Each row was made from one small tree. The marks that hang from a mark follow it in brackets, in the order of their numbers. Every link used is in the known rows. Write each row's tree.
Known rows
j_447(j_56(j_177(j_981(j_292)))): -0.58, +2.68, -0.02, -1.32, -2.52, +0.52, +1.68, +0.77, -2.25, -0.96, -0.77, -0.14, +1.56, +0.98, -0.18, +1.17
j_56(j_447(j_177)): -0.80, +2.45, -0.60, -1.86, -1.05, +1.51, +0.16, -1.30, -1.79, -1.70, -1.36, -0.89, +2.50, +1.48, +1.26, +1.78
j_896(j_177(j_981(j_447(j_56)))): -2.61, +1.53, +2.53, +1.62, -1.16, -0.14, +2.32, -2.92, -3.82, +0.01, -1.07, -1.77, +1.15, +2.04, -2.05, +1.16
j_981(j_177 j_292): +0.13, +3.70, -1.05, +1.28, -2.36, +2.08, -0.80, -2.13, -2.16, -3.59, -2.97, -3.80, +3.19, +2.21, -0.24, +4.22
j_981(j_292 j_447(j_56 j_177)): -2.01, +2.21, -0.85, -0.11, -3.29, +2.93, +2.47, +0.25, -1.67, -4.46, -4.57, -2.48, +1.29, +1.65, +0.08, +4.31
j_56(j_177 j_447): -0.11, +3.41, -1.10, -2.62, -0.47, +0.46, -2.73, -1.08, -2.27, -2.20, -0.84, +0.59, +3.56, +2.03, +2.01, +0.08
j_177(j_981(j_292 j_447(j_56))): -3.14, +3.30, +1.42, +1.29, -3.13, +0.69, +0.97, -0.65, -2.41, -1.74, -1.46, -1.52, +0.02, +1.33, -1.43, +3.67
j_896(j_177(j_981(j_447(j_56))) j_292): -2.28, +1.64, +3.10, +0.03, -0.26, -0.12, +2.69, -3.34, -4.68, -0.73, -0.91, -1.69, +0.79, +2.73, -3.80, -0.18
j_100(j_447(j_56(j_177)) j_896(j_292)): +0.54, +1.90, +0.97, -1.59, -1.56, -0.39, +2.23, -1.11, -0.82, +1.18, -0.66, -0.73, -0.79, +2.40, +0.42, -5.69
j_896(j_177(j_981(j_447))): -2.64, +1.97, +2.70, +1.98, -0.85, -0.46, +1.39, -3.76, -3.77, -0.22, -0.93, -1.97, +1.38, +2.35, -2.05, +1.10
j_100(j_447(j_56) j_896(j_177 j_292)): -0.19, +0.49, +2.21, -0.48, -1.22, -0.51, +3.85, -2.61, -2.06, +1.86, -0.74, -1.74, -1.08, +2.56, -0.84, -5.84
j_896(j_292): +0.72, +2.75, +1.22, -0.91, -0.23, +0.87, +0.91, -2.16, -2.45, -1.38, -0.11, -1.45, +1.00, +3.76, -2.57, -1.24
j_177(j_981): -1.76, +3.56, +2.16, +1.19, -1.73, -0.64, +0.36, -2.00, -2.16, +0.57, +0.86, -1.02, +0.53, +1.64, -1.57, +1.49
j_100(j_447(j_56(j_177(j_981(j_292))))): -1.41, +2.83, +1.09, -1.24, -1.75, +0.36, +0.44, -0.03, -1.86, +0.16, -0.29, -0.26, -0.07, +2.30, +1.11, -1.41
j_447(j_56 j_177(j_981(j_292))): -1.95, +2.35, +0.25, -1.37, -3.35, +1.06, +4.34, +0.66, -1.91, -1.10, -1.78, -1.28, +1.15, -0.43, -0.33, +3.74
j_981(j_447): -0.98, +2.47, +0.54, +1.76, -1.18, +1.91, +0.27, -1.56, -1.40, -2.00, -2.29, -2.07, +1.00, +3.80, -0.65, +1.34
j_447(j_56 j_177(j_981)): -1.59, +2.03, +0.59, -1.25, -2.73, +0.96, +4.77, +0.67, -1.65, +0.11, -1.27, -1.02, +1.12, -0.12, -0.35, +2.92

Which tree is each row?
-3.22, +3.92, +1.71, +1.78, -2.67, +0.24, -0.41, -1.82, -2.39, -2.05, -1.29, -1.75, +0.30, +1.74, -1.45, +3.58
j_177(j_981(j_292 j_447))
-2.33, +2.33, +2.44, +1.30, -1.40, -0.85, +1.08, -3.86, -4.11, -0.70, -0.49, -2.01, +1.55, +1.65, -2.14, +1.30
j_896(j_177(j_981(j_292)))
-1.84, +2.92, +0.18, -1.61, -1.39, +0.76, +0.11, -1.38, -2.06, -1.11, -0.78, -0.61, +2.08, +0.81, +0.90, +2.47
j_56(j_447(j_177(j_981)))
-2.62, +2.88, +1.86, +1.46, -2.24, +0.56, +1.56, -0.66, -2.06, -0.08, -0.70, -1.13, -0.05, +1.76, -1.44, +2.45
j_177(j_981(j_447(j_56)))
-1.43, +2.67, -0.92, +0.00, -2.88, +2.33, +0.49, +0.28, -2.06, -4.42, -3.82, -1.64, +1.46, +2.38, +0.08, +2.91
j_981(j_292 j_447(j_56(j_177)))
-1.54, +2.01, +1.17, -0.41, -3.30, -0.44, +3.57, -0.93, -0.26, +1.44, -1.34, -1.60, -1.10, +0.30, +1.33, -2.06
j_100(j_447(j_56 j_177(j_981(j_292))) j_896)
-1.96, +4.39, -0.35, -2.41, -1.55, -0.50, -3.26, -1.21, -2.94, -2.52, -0.57, +0.71, +2.98, +0.73, +1.51, +1.92
j_56(j_177(j_981(j_292)) j_447)
-0.03, +1.43, +1.02, -1.70, -1.95, +0.19, +4.18, -1.13, -0.44, +1.14, -1.40, -1.60, -0.97, +1.71, +0.42, -4.24
j_100(j_447(j_56 j_177) j_896(j_292))
-2.31, +2.11, +3.29, +0.34, +0.04, -0.42, +1.74, -4.19, -4.66, -0.93, -0.79, -1.85, +0.99, +3.03, -3.79, -0.23
j_896(j_177(j_981(j_447)) j_292)
-1.15, +2.65, -1.48, +1.66, -3.08, +3.75, +0.89, -0.24, -2.04, -4.47, -5.22, -3.97, +2.48, +2.37, -0.07, +5.56
j_981(j_177 j_292 j_447(j_56))
-1.38, +1.92, +3.32, +0.44, -0.88, -1.85, +1.82, -4.40, -2.28, +1.98, +0.07, -1.81, -1.09, +2.45, -1.17, -5.27
j_100(j_447 j_896(j_177(j_981) j_292))
-0.33, +1.84, +2.35, +0.89, -1.34, -1.60, +2.65, -4.40, -2.50, +0.72, -0.41, -2.16, +0.48, +1.72, -2.69, -2.84
j_100(j_896(j_177(j_981) j_292))
-1.08, +1.90, +1.77, -1.44, -2.26, -0.52, +4.12, -1.24, -0.69, +1.76, -0.85, -1.31, -1.35, +0.98, +0.07, -3.56
j_100(j_447(j_56 j_177(j_981)) j_896(j_292))
-0.24, +1.33, +0.62, -0.54, -2.55, +0.19, +3.93, -0.89, +0.18, +1.67, -1.52, -1.67, -0.73, +1.18, +1.65, -3.35
j_100(j_447(j_56 j_177) j_896)
-1.31, +1.61, -0.26, +0.15, -2.02, +2.69, +3.31, +0.25, -1.15, -2.07, -3.51, -1.92, +1.25, +2.25, +0.06, +2.62
j_981(j_447(j_56 j_177))
-1.90, +4.57, +0.41, -0.29, -1.82, -0.45, -1.92, -1.49, -2.38, -2.65, -1.48, -0.42, +2.29, +1.73, +0.20, +2.05
j_56(j_177(j_981(j_292 j_447)))
-2.09, +3.12, -0.03, -1.68, -1.79, +0.85, -0.18, -1.41, -2.24, -1.91, -1.15, -0.83, +2.10, +0.58, +0.89, +3.05
j_56(j_447(j_177(j_981(j_292))))
-0.36, +2.24, +0.97, +0.10, -1.90, -0.41, +2.00, -2.56, +0.22, +1.22, -1.27, -2.01, -0.30, +1.80, +1.67, -3.42
j_100(j_447(j_177) j_896)
